What can hang from each mark:
gigaki: lefafu revag sapu
zarat: ganepef kegi
vinif: kegi
sapu: lepi
lepi: ganepef kegi vinif
revag: gigaki kagem
tono: kagem
kagem: tono
kegi: vinif zarat
lefafu: kunul
ganepef: gigaki lepi zarat

Every row comes from one small tree of marks. The marks that hang from a mark follow it in brackets, in alphabetical order. Every link used is in the known rows. Which tree was each row made from?
In the rows, zero is written as 128.
Known rows:
lepi[vinif[kegi]]: [151 126 126 148 101 135 189 104 107 142 136 121 118 134 148 106 123 127
 126 148  95 163 119 132 144 104 126  98 140 119 151 124 136 146 112 138
 116 116 139 132 108 133 129]
lepi[vinif[kegi[zarat[ganepef]]]]: [151 110  84 216 111 144 177 135  87 142 127 114  88 139 138 110 111 131
 132 168 107 161 135 181 131 104 138 103 141 129 176  95 121 145  78 147
  89 103 135 118 133 160 159]
kegi[vinif zarat[ganepef[gigaki lepi]]]: [117 107  80 237 161 183 138 190  79 157 110  96  77  99 127 103 108 129
 139 171 160 152 146 230 106 115 182  79 101 159 157 123 112 106  80 156
  95  75  97 155 147 158 189]
ganepef[lepi[vinif]]: [140 131 145 143 119 147 167 130  98 144 111 130 122  85 142  91 133 130
 148 130 139 138 116 142 129 116 128 108 131 112 135 165 153 115 122 121
 114 133 117 140 104 162 101]
vinif[kegi]: [151 108 118 117 116 132 146 110 123 147 141 121 125 141 128 133 124 141
 126 129 113 151 104 153 127 118 115 107 125 141 130 122 123 139 108 129
 136  92 142 135 125  99 140]
gigaki[sapu]: [139 130 143 141 128 125 120 100 152 134 132 140 126 146  92 153  99 118
 120 152 138 120 125 136 133 138 160 126 124 117 127 129 145 152 126 107
 157 139 111 136 143 124 123]
ganepef[gigaki[sapu] lepi]: [141 123 158 156 137 132 141 116 121 165 131 122 120 121  72 128 107 108
 148 156 168 106 116 176 113 134 153  93  93 114 120 154 152 120 118 108
 143 100  72 158 154 134 138]
lepi[kegi[vinif]]: [125 149 114 140 127 178 151 171 120 122 124 107 116 115  87  82 144 120
 127 117 111 158 138 134 124 140 182  98 130 159 144 143 133 113 116 165
 146 125 158 127 131 137 143]
sapu[lepi[ganepef kegi[zarat]]]: [ 94 150  71 151  86 163 158 173 137 150  97 119 105 109  87  83 114 148
 189  96 123 100 126 142 162 125 132 135 156 110 145 121  99  96 129 131
 156 126 128 108 162 171 145]
sapu[lepi]: [138 148 124 127 156 145 128 138 158 136 112 144 135 117 108 116  97 158
 151 131 135  82 119 131 144 136 114 142 139 113 110 123 107  95 129 118
 132 107 123 138 130 116 135]
zarat[kegi]: [127 145 110 154 134  95 138 137 125 136 148 127 113 116 118  97 110 147
 125  98 117 125 110 113 142 137 132 125 138 128 129 146 111 103 119 161
 143 121 132 119 124 124 125]
revag[kagem]: [146 140 148 145 133 140 132 123 133 146 111 103 125 115 129 119 124 128
 128 135 140  98 128 136 134 123 113 113 164 111 128 135 119 121 126 154
 117 134 110 134 124 110 122]
revag[gigaki[sapu] kagem[tono]]: [167 138 192 206 138 163 115 107 107 154 108 102  49 154  73 138  97  68
 131 232 149  67 113 143  98 131 150  89 121 118 135 157 103 133 104 144
 135 103  66 174 115 111 130]
sapu[lepi[ganepef vinif]]: [108 169 105 134 121 155 163 142 129 149 110 141 121 100 165  88  99 127
 157 128 121 131 111 111 201 108 121 131 178  76 149 135 111 115 144 108
 132 144 113 124 101 155 110]
kagem[tono]: [147 118 141 143 124 146 111 123  85 125 124 115  85 131 119 135 123  93
 131 167 116 119 138 142 115 134 146 132  94 142 131 152 106 146 112 140
 128 126 124 140 108 123 141]
zarat[ganepef]: [148 124  97 146 154 130 109 132 109 125 140 140 121 135 133 141 118 100
 125 144 135 117 131 155 119 138 135 120 122 130 144 123 130 129 104 134
 110 110 135 117 128 139 136]
lefafu[kunul]: [114 144 114 156 123 156 134 156 128 119 149 149 133 141 136 140 137 130
 125 112 104 132 122 141 145 117  95 145 150 123 135 129 116 114 137 154
 129 144  83 117 107 144 120]
revag[gigaki[lefafu sapu] kagem[tono]]: [170 154 211 194 128 174 119  86 158 161 115 101  70 163  36 141 131  65
 129 245 149  66 122 126  83 118 155 108 135  79 144 183 101 139 128 132
 118 112  66 164 103 101 121]
gigaki[lefafu revag[kagem] sapu[lepi]]: [166 171 144 160 164 218 129  95 238 174  97 124 144 131  84 125  91 132
 132 181 146  41 133 152 133 122 167 152 176  55 112 152 107  94 122 106
 133 101  91 128 167  98 105]
sapu[lepi[kegi vinif]]: [139 165 129 145 116 154 188 147 135 130 114 125 134 100  76  58 134 121
 172 112 112  94 124 103 148 151 135 114 161 103 141 141 154  88 125 140
 132 127 146 119 125 166 122]
lepi[kegi vinif]: [124 153 127 141  94 141 188 142 104 123 129 117 126 111  98  75 158 103
 149 111 102 128 129  92 129 134 148 104 147 116 159 144 172 121 126 161
 127 150 143 103 123 174 117]
lepi[ganepef kegi[zarat] vinif]: [ 81 153  81 167  49 162 204 163  95 142 107  98  97 107 122  62 146 104
 171 104  98 155 139 109 164 108 154 116 163 112 182 134 136 135 134 152
 130 167 118  95 139 210 130]
lepi[ganepef[gigaki zarat] vinif]: [ 61 168 151 141 106 106 183 112  65 166 158 111 106 140 159  79 148  52
 134 160 101 189 127 111 193 105 138 104 164  86 186 154 116 124 112 137
 103 135  65 130 119 197 163]
gigaki[lefafu sapu[lepi]]: [148 167 174 151 147 162 125 100 239 146 122 157 148 137  46 147  99 136
 145 163 136  64 126 132 139 133 139 157 142  65 122 149 121 108 148  81
 132 123 124 136 132 107 118]
gigaki[lefafu revag[kagem]]: [145 148 136 134 136 191 134 116 180 156 115 102 137 121 144 118 145 115
 119 163 136  94 136 137 122 100 157 141 172  78 133 155 110 116 129 139
 102 122 101 118 146 115 115]
lepi[ganepef[gigaki[revag]] vinif]: [ 89 149  78 126 116 183 179 139  65 161 132 100 105 133 200  75 125  69
 126 156 117 165 124 119 183 104 190 111 154  97 171 132 124 141 112 140
 133 114  62 111 149 191 142]
kegi[vinif zarat[ganepef[lepi]]]: [135 107  76 214 156 180 126 186  99 142  92 112  86  92 136 114 105 153
 138 159 150 153 147 229 108 111 174 100 120 160 149 131  99 105  86 142
  96  97 132 147 127 151 157]
revag[gigaki kagem[tono]]: [152 130 176 189 138 156 120 124  76 149 108  87  59 134 106 108 127  81
 138 211 141  82 112 133  91 113 122  95 135 125 140 155  89 123 110 166
 110  94  87 167  97 111 135]
tono[kagem]: [144 126 137 116 111 148 121  98 118 142 135 128 104 130 114 119 159 158
 142 137 120 127 132 132 122 142 153 123 150 146 118 127 132 113 112 145
 115 136 141 135 137 145 113]
ganepef[lepi]: [143 116 137 120 127 134 129 135 113 147 111 129 132  89 128 122 126 143
 150 123 157 113 122 163 112 126 115 116 115 122 116 150 128 108 122 114
 127 120 122 141 121 136 116]
revag[gigaki[sapu[lepi]]]: [145 147 169 172 171 151 122 119 177 139 108 146 111 158  59 126  76 128
 153 184 156  64 102 141 126 147 134 116 138 101 125 123 112  95 118  91
 159  75  85 158 135 121 134]

Which tree is each row?
[145 149 206 190 127 168 127 116 129 156 113  87  68 134  77 119 155  74
 142 213 138  78 118 120  84 100 114 103 133  90 147 186  88 129 130 158
  87 100  87 161  86 102 133] | revag[gigaki[lefafu] kagem[tono]]
[157 137  98 150 117 147 168 159  71 138 123 129 125  80  94  76 144  89
 170 116 150 113 119 146 109 146 143  96 133 117 155 162 179 101  92 155
 104 125 146 111 111 193 112] | zarat[ganepef[lepi[kegi vinif]]]
[104 153 188 150 104 115 200 132  62 167 145 102 113 103  70  44 186  59
 173 115 122 137 119 138 125 138 151  77 129 104 161 180 166  79  85 152
  99 109 102 136 138 213 157] | ganepef[gigaki lepi[kegi vinif] zarat]
[ 84 168 155 198 179 102 155 140  90 159 175  93  84 141 107  68 119 107
 102 132 102 189 126 143 165 147 176  86 140 140 155 163  72  79  83 186
 117  84  99 157 135 139 193] | ganepef[gigaki zarat[kegi[vinif]]]
[124 177  98 137 129 190 144 156 165 153 105 133 117 122  75 100  77 128
 147 119 118 130 121 139 177 139 200 117 158 112 147 150 105 106 130 122
 188 130 134 131 138 131 136] | gigaki[sapu[lepi[ganepef kegi[vinif]]]]
[183 132 133 162 141 204 109 102 117 165 103 104  71 140 128 140  87  76
 111 210 138  73 136 164 115 131 204 135 131 123 123 154 106 133  85 138
 151 118  76 139 153 114 124] | gigaki[revag[kagem[tono]] sapu]
[139 149  63 196 187 127 122 166 103 134 155 125  91 118 143 104  83 144
  99 131 113 165 122 152 140 149 176 109 138 146 158 145  94 105  91 190
 119 103 139 123 112 121 143] | zarat[ganepef kegi[vinif]]
[107 114  79 221 148 138 140 164  92 142 130 108  94 140 106 122 120  94
 142 162 146 123 151 181 111 120 146 104 111 140 157  90 119 128  92 152
  96  93  92 120 164 163 191] | kegi[zarat[ganepef[gigaki]]]
[ 73 177 139 110  74 105 184 126  86 150 147 119 115 127 122  50 166  65
 154 105  94 176 119 101 185 139 148 119 177  98 182 167 135 108 113 145
 119 161 128 106 120 214 129] | lepi[ganepef[zarat] kegi vinif]
[158 156 145 152 141 195 129  87 204 166 111 109 133 143 108 133 121 107
 114 189 150  82 142 143 116 117 187 145 166  69 128 160 123 125 125 117
 132 122  86 117 161 110 107] | gigaki[lefafu revag[kagem] sapu]
[159  98  69 189 113 137 140 138 111 153 126 115  92 144 123 134 102 147
 132 159 125 137 131 201 111 115 124 111 125 145 154  88 111 133  76 143
 102  77 143 117 150 130 170] | vinif[kegi[zarat[ganepef]]]
[107 130  80 162  56 144 198 134  87 161 117  94  88 121 174  86 113 145
 139 140  93 196 121 149 181  81 124 101 160 110 175 112  99 160 115 135
 124 131 116 117 123 164 142] | lepi[ganepef vinif[kegi[zarat]]]
[146 125 173 131 107 112 185  95  84 169 138 124 111 111 138  84 140 127
 139 138 110 174 103 177 143 111 116  94 144 108 150 165 127 102  79 117
  94  95 125 147 111 156 137] | ganepef[lepi[vinif[kegi]] zarat]
[173 126 117 151 145 195 113 123  86 161 108  85  74 120 164 118 117  89
 112 193 132  84 134 155 108 123 172 128 135 124 121 154  94 124  90 157
 127 104  95 135 138 111 128] | gigaki[revag[kagem[tono]]]
[144 100 123 182  79 159 196 143  95 161 104 107  94  87 134  88 119 172
 160 136 119 153 115 189 126  85 122  88 128 125 143 128 130 126 103 127
 111  96 119 143 132 151 137] | ganepef[lepi[vinif[kegi[zarat]]]]
[101 130 119 201  73 165 215 176  73 158 110  83  97  83  64  35 162 110
 191 121 143 114 129 155 109 115 154  76 120 124 158 141 167 101 108 158
 111 110  87 125 161 210 157] | ganepef[gigaki lepi[kegi[zarat] vinif]]
[117 170 152 172 111 173 135 112 202 132 154 163 150 164  75 172 134 109
 119 148 104 126 126 133 138 107 122 165 140  75 134 157 129 133 162 119
 136 166  73 115 111 141 105] | gigaki[lefafu[kunul] sapu]
[130 154 102 123 109 147 183 117 123 166 123 128 121 120 167  89  92 145
 149 141 106 153  94 131 204 101 106 110 172  89 155 130 100 131 125 117
 138 110 129 132  96 129 124] | sapu[lepi[ganepef vinif[kegi]]]
[115 116  35 230 181 215 142 186  80 148 121  83  67 142 169  91 103 101
 106 196 138 153 159 208 117 116 231 101 128 164 164  94  92 117  63 163
 106  61  81 124 187 166 200] | kegi[vinif zarat[ganepef[gigaki[revag]]]]
[120 160 116 156 131 221 133 115 198 143 144 153 147 169 113 149 130  98
 114 162 106 115 133 149 131 105 164 177 152  80 133 155 122 126 132 110
 146 144  66 100 145 144 102] | gigaki[lefafu[kunul] revag sapu]
[ 60 153  86 186  53 153 216 172  69 159 128  83  87 116 106  43 154  77
 174 130 108 150 137 114 164 105 169  90 149 111 191 129 142 138 128 162
 126 141  83 104 152 220 166] | lepi[ganepef[gigaki] kegi[zarat] vinif]
[147 131 114 184 163 119 118 110 106 151 158 138 115 168  82 153  97  72
 125 181 152 108 132 168 121 159 168 105 106 116 153 118 148 135  98 133
 137  99  91 133 154 141 165] | zarat[ganepef[gigaki[sapu]]]
[ 99 147 172 159 135 146 165 165  83 167 134  95  98 105  69  60 163  84
 148 120 127 156 120 185 120 147 177  69 114 147 144 179 129  69  81 158
 120  84 117 160 142 172 182] | ganepef[gigaki lepi[kegi[vinif]] zarat]
[141 152 153 172 146 197 140  89 188 177 138  94 132 149  89 121 124  72
 117 204 151  74 135 146 114 119 186 119 146  61 134 156 136 131 119 136
 122 101  51 129 180 117 140] | ganepef[gigaki[lefafu revag[kagem] sapu]]
[110 181  99 126 100 166 189 150 119 147 111 129 122  99 116  57 124 107
 173 103 112 113 114  90 189 124 132 123 177  85 156 148 130  97 137 135
 141 139 131 106 120 179 117] | sapu[lepi[ganepef kegi vinif]]
[106 133  93 198 106 192 164 187 127 128 101  84  89 113  84  74 137 137
 137 118 105 156 151 157 119 123 193 103 131 164 152 115 117 116 111 160
 133 123 147 123 155 162 161] | lepi[kegi[vinif zarat]]
[143 123 110 132 123 183 153 133 107 178 129 114 121 123  62  87 120  71
 163 134 166  87 118 178 100 152 203  96 101 128 125 156 176  94  92 130
 167  77  83 127 201 168 147] | ganepef[gigaki[revag sapu] lepi[kegi]]
[101 167 102 114  72 144 187 140  90 138 130 119 123 105 133  61 153  86
 155  98 105 161 119  83 172 122 148 109 163  98 175 159 154 131 140 152
 135 170 131  99 117 194 114] | lepi[ganepef kegi vinif]
[175 157 121 153 172 193 116 115 186 168  94 120 122 131 122 123  66 151
 130 175 157  39 125 163 145 138 176 135 174  94 112 127 105  84  95 114
 154  90  84 138 178 100 119] | gigaki[revag[kagem] sapu[lepi]]
[150 145 185 181 145 143 128 101 152 149 110 112  97 153  83 133 102  96
 139 195 155  84 109 133 116 133 136  89 156  99 139 132 122 116 117 137
 135 101  66 155 136 116 123] | revag[gigaki[sapu] kagem]
[130 141 145 188 139 157 170 135 111 162 145 128 125 104 103 100 161  67
 148 179 154 121 134 155 108 113 131  99 118  76 164 174 157 115 117 134
  65 110  98 132 103 172 135] | zarat[ganepef[gigaki[lefafu] lepi[vinif]]]
[101 159 185 157 154 160 149 104 151 182 144  88 126 149 119  85 169  59
 122 185 133 108 141 157 121 105 157 120 166  66 149 163  96  87  94 150
  83  86  67 131 168 144 168] | ganepef[gigaki[lefafu revag[kagem]] zarat]
[134 155  81 215 117 169 182 179 121 136 102 120 100 107  69  66 119 120
 182 140 127  80 141 146 131 137 153 123 154 114 162 111 139  85  95 154
 100 118 141 100 152 196 150] | sapu[lepi[kegi[zarat[ganepef]] vinif]]
[127 178 196 217 125 194 135 111 196 150 135 138 124 168  65 142 140  93
 136 192 133  83 110 137 118  96  96 121 179  56 149 162 113 114 153 140
 119 131  40 136 102 130 108] | revag[gigaki[lefafu[kunul] sapu] kagem]
[ 75 141 102 109 135 142 138 116  83 181 150 112 104 153 177  92 135  56
 122 155 123 163 127 159 174 120 172 126 149 104 160 138  90 107  82 126
 134  89  65 124 171 180 175] | lepi[ganepef[gigaki[revag] zarat]]
